Each row was made from one small tree. The marks that hang from a mark follow it in brackets, in alphabetical order. Every link used is in the known rows. Write each row's tree.
Known rows
tasom[guvo tenu[kura[pabo] mina]]: [  4   9   0  -1  -1  -3  -4  -5  -1  -7   0 -10   2   0  -2   4   5  13
  -4  -7   2 -10   2   0  -1  -3  26  -4  -9  -5  -4 -11   0  -4   2  -2
  -1   2  10   4  -4  -1  -5  -9   1   5   1   0 -20  -3   0  -1   5   2
   2  -6   0   2  -3   1  13   6  -6   1]
tasom[guvo[kura[pabo] nesu[tenu[mina]]]]: [  5  11  16  -3  -1  -6  -9   4  -1  -1  -4 -10   7  -3   0  -4   9   8
   2  -1   4  -7  -3  12  -1  -3  29  10 -11   1   0 -21  -3  -3  -1   1
 -15   0  29  23 -18   4  -5 -21   8  -3   0  -2 -17 -15 -13   4   7   1
   4  -2  18   3  -2  -8  27   7   6   1]
guvo[nesu tasom[tenu[kura magideg]]]: [  7  10   8  -2   2 -12  -2  15   1   5  17 -22  10   2   6   1   4  -7
  15 -10  -2 -10   6  15   0   3  28  -4   4 -11  -2 -16   0  -4   7   5
 -13 -18  31  14 -10   3  -2 -13   6   0   4  16   1   3  -5   2   0   5
  -4   3   2   0   0   7   2   1  -2   7]
tenu[kura[pabo]]: [  0  -5  -4  -1  -2   4   1  -7  -2  -5  -4  -4   2   1  -4   8  -2  13
 -11  -3   4   2   4   9  -4  -1   0  15  -4   0   1 -10   6   2  -2  -3
   2   0  -5  -2   0  -3  -4   2   4   5   1   7 -10   5   2   3   2   1
   3  -4  -3   3  -1   3   4  -6  -9   0]
nesu[tenu]: [  5   7   2  -2   3  -3   2   3   2  -2   4  -3  -1   1  -3  -6  -1  -3
  -4   1   4  -3  -1   5   2   0   9  -8   5  -4  -2  -7   1   1   1   1
   0   1   2   0   0   0   6 -10  -5  -2   0  -1   8 -13  -2  -1   4   2
   1   1  -9  -6   0   5   9   3   1   3]
tasom[tenu[magideg mina]]: [  3  15   1  -1   1  -2  -3  -7   5  -2  14   1  -6  -1  -2  -9   5  -6
   4  10  -2 -11   4  -9   3  10  23 -29  -2 -12 -12  -1  -2  -8   4   0
  -5  20   9   0  -6  -3  -8   0  -4   2  -1  -4  -5  -9   2   0   6   2
  -1  -4  -9  -3   0   1   7  22   7  -4]
tasom[guvo[nesu]]: [  2   3   7   0  -1 -10  -4  10  -2   3  -4 -13  12   1   5   6   3  -2
   9 -15   0  -5  -2   4  -1  -6  15   4  -4   1   1  -4  -3  -1   2   7
  -7 -12  16  13  -6   5   0 -14   7   0   3   6 -10   5  -7   0  -2   1
  -2   2  15   4  -1  -5   4  -2   1   4]
tasom[guvo tenu[kura magideg mina]]: [  2   9   1   0  -2  -3  -4  -4   4  -5   7  -5   4  -5  -1   8   3   4
   1  -8  -1 -13   3  -2  -1   0  31 -17 -10 -13  -8  -4   0  -7   7   1
   0   7  13   0  -1  -2  -8  -6   0   5   3   9 -17   2   4   0   5   2
   1  -6  -3   3   0  -2   1  13  -3   2]
tasom[guvo[kura] tenu]: [  6   7  12  -3   0  -3  -6   4  -1  -3   4  -6   5  -8   0  -1   8   4
   0  -7   2  -4  -1  11   0  -4  27   7  -7  -2  -3 -16  -2  -2   2   3
  -7 -17  27  12  -6   2   0 -21   2  -5  -1   1  -4  -9  -4   2   5   1
   3  -1  11   2  -1  -4  16   2  -6   5]
nesu[guvo tenu[kura[pabo] magideg mina]]: [  3   8   3  -3  -1   0  -4  -8   4  -3  -4  -2   6  -2  -6   3   1  10
  -3   3   3  -9   2  15  -1  -3  23 -12  -9  -1  -3 -11   0  -4   4  -1
  -1  11   5   0  -5  -3  -7  -1  -1   6   3   4 -22 -11   0   1  10   5
   4  -8  -1   0  -2  -3   7  14   4   0]
nesu[guvo[kura[pabo] tasom] tenu[mina]]: [  8  15  15  -5   1  -2 -10   4  -1   1  -5  -8   5  -2  -3 -10   9  15
   7   8   2  -9  -3  24   0  -5  30   4  -7   8   7 -23  -6  -5   0  -7
 -11  -9  31  20 -15   2  -3 -14   2  -4   0  -6 -18 -27 -10   2  10   3
   5  -4  18  -2  -4  -6  25   9   6   2]
nesu[guvo[kura tasom] tenu[magideg]]: [  7   9  17  -5   2  -2  -8   9   2   4   3  -5  13  -8  -1  -2   4   0
  11   1   2  -6  -2  32  -1  -4  32   1  -4   1   3 -21  -3  -3   4   2
 -12 -20  33  14  -9   1  -3 -15   2  -6   3   8  -8 -18  -6   4  10   4
   4  -1  14  -1   0  -6  10   7   3   6]
guvo[kura[pabo] nesu tasom[tenu]]: [ 11  15  18  -5   2  -8  -9  14  -5   2  12 -20   5   0   3 -13  12   4
  13   4   3  -4   3  25   0   5  32  18  -1  -1   0 -34  -3  -4  -1   0
 -26 -21  45  31 -24   4  -5 -22  10  -6  -2   0  -4 -15 -14   6   5   2
   0   2  19   0  -2   1  32   2   1   4]
nesu[guvo[kura[pabo] tasom] tenu]: [  9  10  15  -6   2  -2  -8   9  -3   2  -3 -10  10  -3  -2  -6   6  10
   6   2   5  -2  -3  34  -1  -6  27  15  -3   9   7 -28  -4  -1  -1  -2
 -14 -23  29  18 -12   2   1 -19   3  -6   0  -1 -11 -24  -9   3  10   3
   4  -1  17  -2  -3  -3  22  -1   0   5]
kura[pabo tenu[magideg mina]]: [  4  13  -8  -1   5   3  -5  -6   1  -1   0   8  -5   3   0 -11  -1  -3
   3  22   1   1   4  -4   0  13  10 -12   0  -6  -7  -6   0  -9   1  -2
 -10  31  -5  -1  -9  -4  -8   2   4   1  -1 -14 -15  -5  -3   1   4  -1
  -1  -7  -1  -1   0  -1  22  20   6  -8]
nesu[guvo[tasom]]: [  3   2   5  -2   0  -5  -5  11  -3   6  -5 -10  12   0   4   3   2   4
  14  -8  -2  -3  -2  17  -1  -9  11   5  -1  10   8  -6  -5  -2   2   0
  -4 -26  17   9  -3   3   1  -4   3  -1   3   4 -12  -2  -4  -1   0   2
  -1   1  17   2  -3  -4  -4  -5  -1   5]
tasom[tenu[mina]]: [  4  13   1  -1   1  -4  -1  -3   2  -3   9  -5  -8   2  -1 -11   6   2
   0   6  -1 -10   2 -10   3   5  15 -19  -1  -6  -5  -3  -3  -6   2  -3
   0  10   9   2  -4  -1   0  -3  -5   1  -2  -8   0 -10   1  -3   2   1
  -1  -2  -7  -4  -2   4   9  12   3  -1]
tasom[guvo tenu[kura[pabo] magideg mina]]: [  3  12  -1  -1  -1  -1  -6  -8   2  -6   5  -5   3  -2  -2   6   5   7
   0  -2   2 -11   4   2  -2   4  34 -12 -10 -10 -10 -11   1  -7   4   1
  -5  12  11   2  -6  -3 -12  -6   2   6   2   5 -25  -2   2   1   8   3
   1  -9  -2   3  -1  -1  10  15  -2  -2]
magideg[tenu[kura[pabo] mina]]: [ -3   3  -6   0  -5   6  -2  -7   3  -6   4   6  -7   7  -6   1   5  13
  -7  10   0  -7  -1   2   1   3   2 -11  -5  -3   7   2  -2  -1  -6  -6
  10  17  -2   5 -11  -2  -8  -6  -2  10  -2  -1 -20 -10   2  -3   1  -1
   2  -6   2  -1   2  -5   1  16   1  -6]

Which tree is each row?
[  4  17   2  -1   3  -4  -5   6   2   2  16  -7  -2   1   3  -7   6  -4
  16   7  -3 -12   3   2   2   8  27 -20   2 -10  -4  -7  -4  -9   5  -2
  -9   2  20   7  -8   0  -6  -3  -1  -1   1   1  -6 -10  -2   0   4   2
  -2  -3  -2  -4   1   3   7  14   6   0]  guvo[tasom[tenu[magideg mina]]]
[ -4  -1  -4   2  -5   3  -1  -4   5  -4   5   6  -6   4  -4   3   4   9
  -7   5  -2  -9  -1  -2   1   0  -1 -16  -4  -6   9   9  -2  -1  -3  -4
  15  13   0   2  -6  -1  -5  -7  -4   9   0   3 -10  -5   4  -4  -1  -2
   2  -4   1  -1   2  -5  -9  13   1  -3]  magideg[tenu[kura mina]]
[  6   9  18  -4   0  -5 -10  12  -5   4   4 -16   7   0   3  -7  10   7
  13   5   1  -1   0  25  -2   2  23  25  -4   3   5 -28  -3  -3  -2  -2
 -23 -16  40  31 -23   5  -8 -15  13  -6  -1   2 -10 -11 -15   7   3   1
   2   2  24   3  -1  -4  27  -1   3   2]  guvo[kura[pabo] nesu tasom]
[  5   9  -8  -3   6   3  -3  -1  -1   0   2   7   0   2   1  -8  -4  -8
   1  16   3   8   4   6  -1  12   7  -1   4  -4  -8 -10   2  -5   0   3
 -11  15  -7  -2  -7  -3  -4  -2   6   0   0  -9  -7  -2  -3   2   3   0
  -2  -3  -1  -1   1   1  20  12  -1  -5]  kura[pabo tenu[magideg]]
[  5   7   6  -2   1  -7   0   3   2   0   7 -11   7   2  -1   0   0  -4
  -1  -3   4  -5   4  12   0   3  19  -2   0  -8  -7 -15   3   0   3   5
 -10   5  11   9  -9   0  -3 -12   4   3   2  10  -2  -3  -5   3   4   4
   0   0  -5  -1   0   4  10   6   2   2]  guvo[nesu[tenu[kura[pabo] magideg]]]
[  8  14   9  -2   4 -15  -3  20  -2   6  14 -24   6   6   7  -8   7  -7
  18  -7  -2  -9   3   9   2   2  23  -4   7  -4   0 -16  -4  -4   4   4
 -15 -22  31  19 -12   5   3 -17   4  -2   2   6   5  -4  -9   0  -3   3
  -5   5   7  -3  -2   7   9  -1   0   7]  guvo[nesu tasom[tenu]]
[  7  10   8  -2   3 -11  -2  17  -2   3   8 -24   9   5   3  -2   2   1
   7  -7   3  -8   2  20   0  -1  21   7   5  -4   4 -22   1  -1   3   1
 -11 -17  24  17 -11   4   3 -17   5   0   3  11   0  -6 -10   2   1   4
  -2   2   3  -2  -2   8  13  -6  -1   8]  guvo[nesu[tenu[kura[pabo]]] tasom]
[  7  15   7  -2   1 -13  -4  12  -2   2  11 -25   4   6   4  -6   8   5
  11  -4  -1 -13   5   8   0   1  26  -2   1  -5   2 -18  -2  -6   3  -2
 -12 -10  29  18 -14   3  -3 -11   5   2   1   5  -8  -3  -8   0   0   3
  -3   0   5  -1  -3   6  14   2   0   5]  guvo[nesu tasom[tenu[kura[pabo] mina]]]
[ -3   4  -4   1  -4   6  -4 -17   4  -5   1   6  -3  -2  -6   7   1  10
  -4  11   0  -7   5   0  -3   7  14  -9 -11  -9  -6  -3   4  -6   2  -6
  -1  33  -3  -3  -7  -6 -18  13   3   8   1   5 -25   3   3   4   7   2
   4 -10  -6   4   1  -3   4  16   4  -7]  tenu[kura[pabo] magideg mina]
[  7  18   9  -1   3 -15  -4  16  -1   6  14 -23   2   6   7 -10   9  -3
  18  -2  -4 -14   3   1   3   3  27 -12   4  -6   1 -12  -6  -7   4   1
 -13 -11  33  20 -15   5   0 -12   3  -1   1   1  -1  -7  -9  -1  -2   3
  -5   3   7  -3  -3   5  11   6   6   4]  guvo[nesu tasom[tenu[mina]]]
[  6  14  17  -4   1  -2 -10   4   4   3   2  -3   8  -7  -1  -5   7   5
  12   8  -1 -12  -2  21   0  -3  35  -8  -8  -1   3 -16  -5  -7   5  -3
 -10  -4  34  16 -12   1  -6 -10   0  -5   2   3 -15 -22  -7   3  11   4
   5  -4  15  -2  -1  -8  12  15  10   2]  nesu[guvo[kura tasom] tenu[magideg mina]]
[  5   7   9  -1   1 -11  -3  12   0   2  -1 -14  11   1   4   1   2  -4
   6 -14   3  -8  -3   6   0  -5  21  -1  -2  -2  -1  -9  -2  -1   3   8
  -8 -11  17  13  -7   5   4 -20   4  -1   3   5  -5  -3  -7   0   0   2
  -1   2   9   1  -1  -2   9  -1   2   6]  tasom[guvo[nesu[tenu]]]
[  5   6   2  -1   2  -5   0  11  -1   1  11 -15   4   1   2   1   2   4
   6  -8  -1  -6   4  11   0  -1  16   2   4  -6   4 -12   1  -2   4  -2
  -2 -21  18   4  -1   1   3  -8   0  -1   2  10   3  -1   1   0   0   3
  -2   1  -3  -2  -1   9   1  -6  -9   7]  guvo[tasom[tenu[kura]]]
[  3   5  -1  -2   1   3   1  -6   3  -5   6   0   2  -1  -6   2  -3   1
  -9   3   7  -2   3  14  -1   5  16  -4  -1  -9  -8 -15   6   0   2   1
  -3  11  -3  -3  -2  -4  -4  -5  -1   3   1   8  -3  -8   1   3   9   4
   2  -5 -14  -3   1   6   9   8  -2   1]  nesu[tenu[kura[pabo] magideg]]
[ -1  -2  -4  -1  -2   7  -1 -11   2  -5   2   3   4  -3  -5  11  -3   5
  -5   3   3   2   5  12  -4   5  10   4  -6  -7  -7  -9   7  -1   1   0
  -4  13  -5  -4  -2  -5 -13   6   5   6   2  11 -15   6   4   5   7   2
   2  -6  -6   4   2   0   1   6  -4  -3]  tenu[kura[pabo] magideg]
[  7  11  14  -6   0  -1 -10   5  -3   3   2  -7  10  -5  -1  -4   8   7
  13   3   1  -1   0  30  -2  -1  31  11  -6   6   0 -25  -4  -5   0   0
 -18 -22  33  18 -14   1  -8 -12   6  -3   0   1 -18 -15  -6   4   9   3
   2  -2  21   2  -2  -6  17   6  -1   2]  nesu[guvo[kura[pabo] tasom[tenu[magideg]]]]
[  4   2   1  -1   0  -5   0   3   0  -4   2 -12   8  -3   0   9   1   6
  -4 -19   2  -6   2   6  -1  -6  20   3  -4  -5  -1  -9   2   0   5   4
   3 -17  12   0   4   1   3 -14   0   3   2  10  -5   4   3  -1   1   2
   1  -1  -1   3  -2   4   0  -5 -13   7]  tasom[guvo tenu[kura]]
[  7   6  20  -3   1  -6  -4   8   2   1   5 -10   5  -5  -1  -9   6   0
  -1   0   3  -4  -1  15   1  -2  18  12  -3  -2   0 -19   0   1   1   2
 -11  -7  30  21 -13   4   2 -21   4  -7  -1   4   8 -12 -11   5   3   2
   4   4  10  -1  -1  -2  20   1   3   5]  guvo[kura nesu[tenu]]
[  3   6  -1   0  -1  -3   1  -5   3  -5   7  -7  -5  -1  -3  -1   3   9
  -8  -2  -1 -10   5  -7   1   0  12 -10  -3  -8  -2  -3   1  -4   4  -4
   7   6   7  -3   1  -2   0  -1  -4   4   0   2  -1  -1   3  -1   1   1
   1  -3 -10  -1  -3   6   3   5  -5   2]  tasom[tenu[kura mina]]
[ 10  17  18  -5   2  -6 -10  11  -2   3  16 -16   6  -2   3 -12  12  -2
  16   8   2  -4   4  27  -1   9  39  10  -3  -6  -5 -34  -3  -6   0   2
 -29 -13  46  30 -25   3 -11 -19  11  -5  -1   3  -8 -15 -13   8   7   3
   0   1  17   0   0  -1  30  10   4   1]  guvo[kura[pabo] nesu tasom[tenu[magideg]]]
[  9  15  21  -2   1 -11  -9  14   0   4  13 -20   3  -2   4 -12  13   4
  14   2  -3 -12   2  12   1   1  32   5  -3  -5   4 -22  -5  -7   4  -2
 -17 -14  49  29 -20   6  -3 -18   6  -6  -1   2  -1 -13 -13   4   1   2
   1   2  18  -1  -2  -2  22   5   4   5]  guvo[kura nesu tasom[tenu[mina]]]
[ -4   0  -2   2  -4   4  -2 -13   7  -3   2   5   0  -5  -4  10   0   7
  -4   4  -4 -10   4  -6  -2   2  10 -14 -10 -12  -3   6   3  -5   6  -5
   6  27  -1  -6   0  -4 -13  13   0   6   3  11 -15   7   5   2   4   1
   3  -8  -7   4   1  -4  -8  13   2  -4]  tenu[kura magideg mina]
[  7   9  14  -3   2  -1  -6  10  -1   1  11  -9   1  -6   1  -8   8   5
   8   3   0  -4   1  19   0   1  24  12  -1  -4   4 -22  -2  -3   2  -3
 -12 -23  36  17 -10   3  -1 -15   3  -8  -2   3   4 -13  -6   4   4   1
   2   1  11  -1   0   1  17   0  -4   5]  guvo[kura tasom[tenu]]
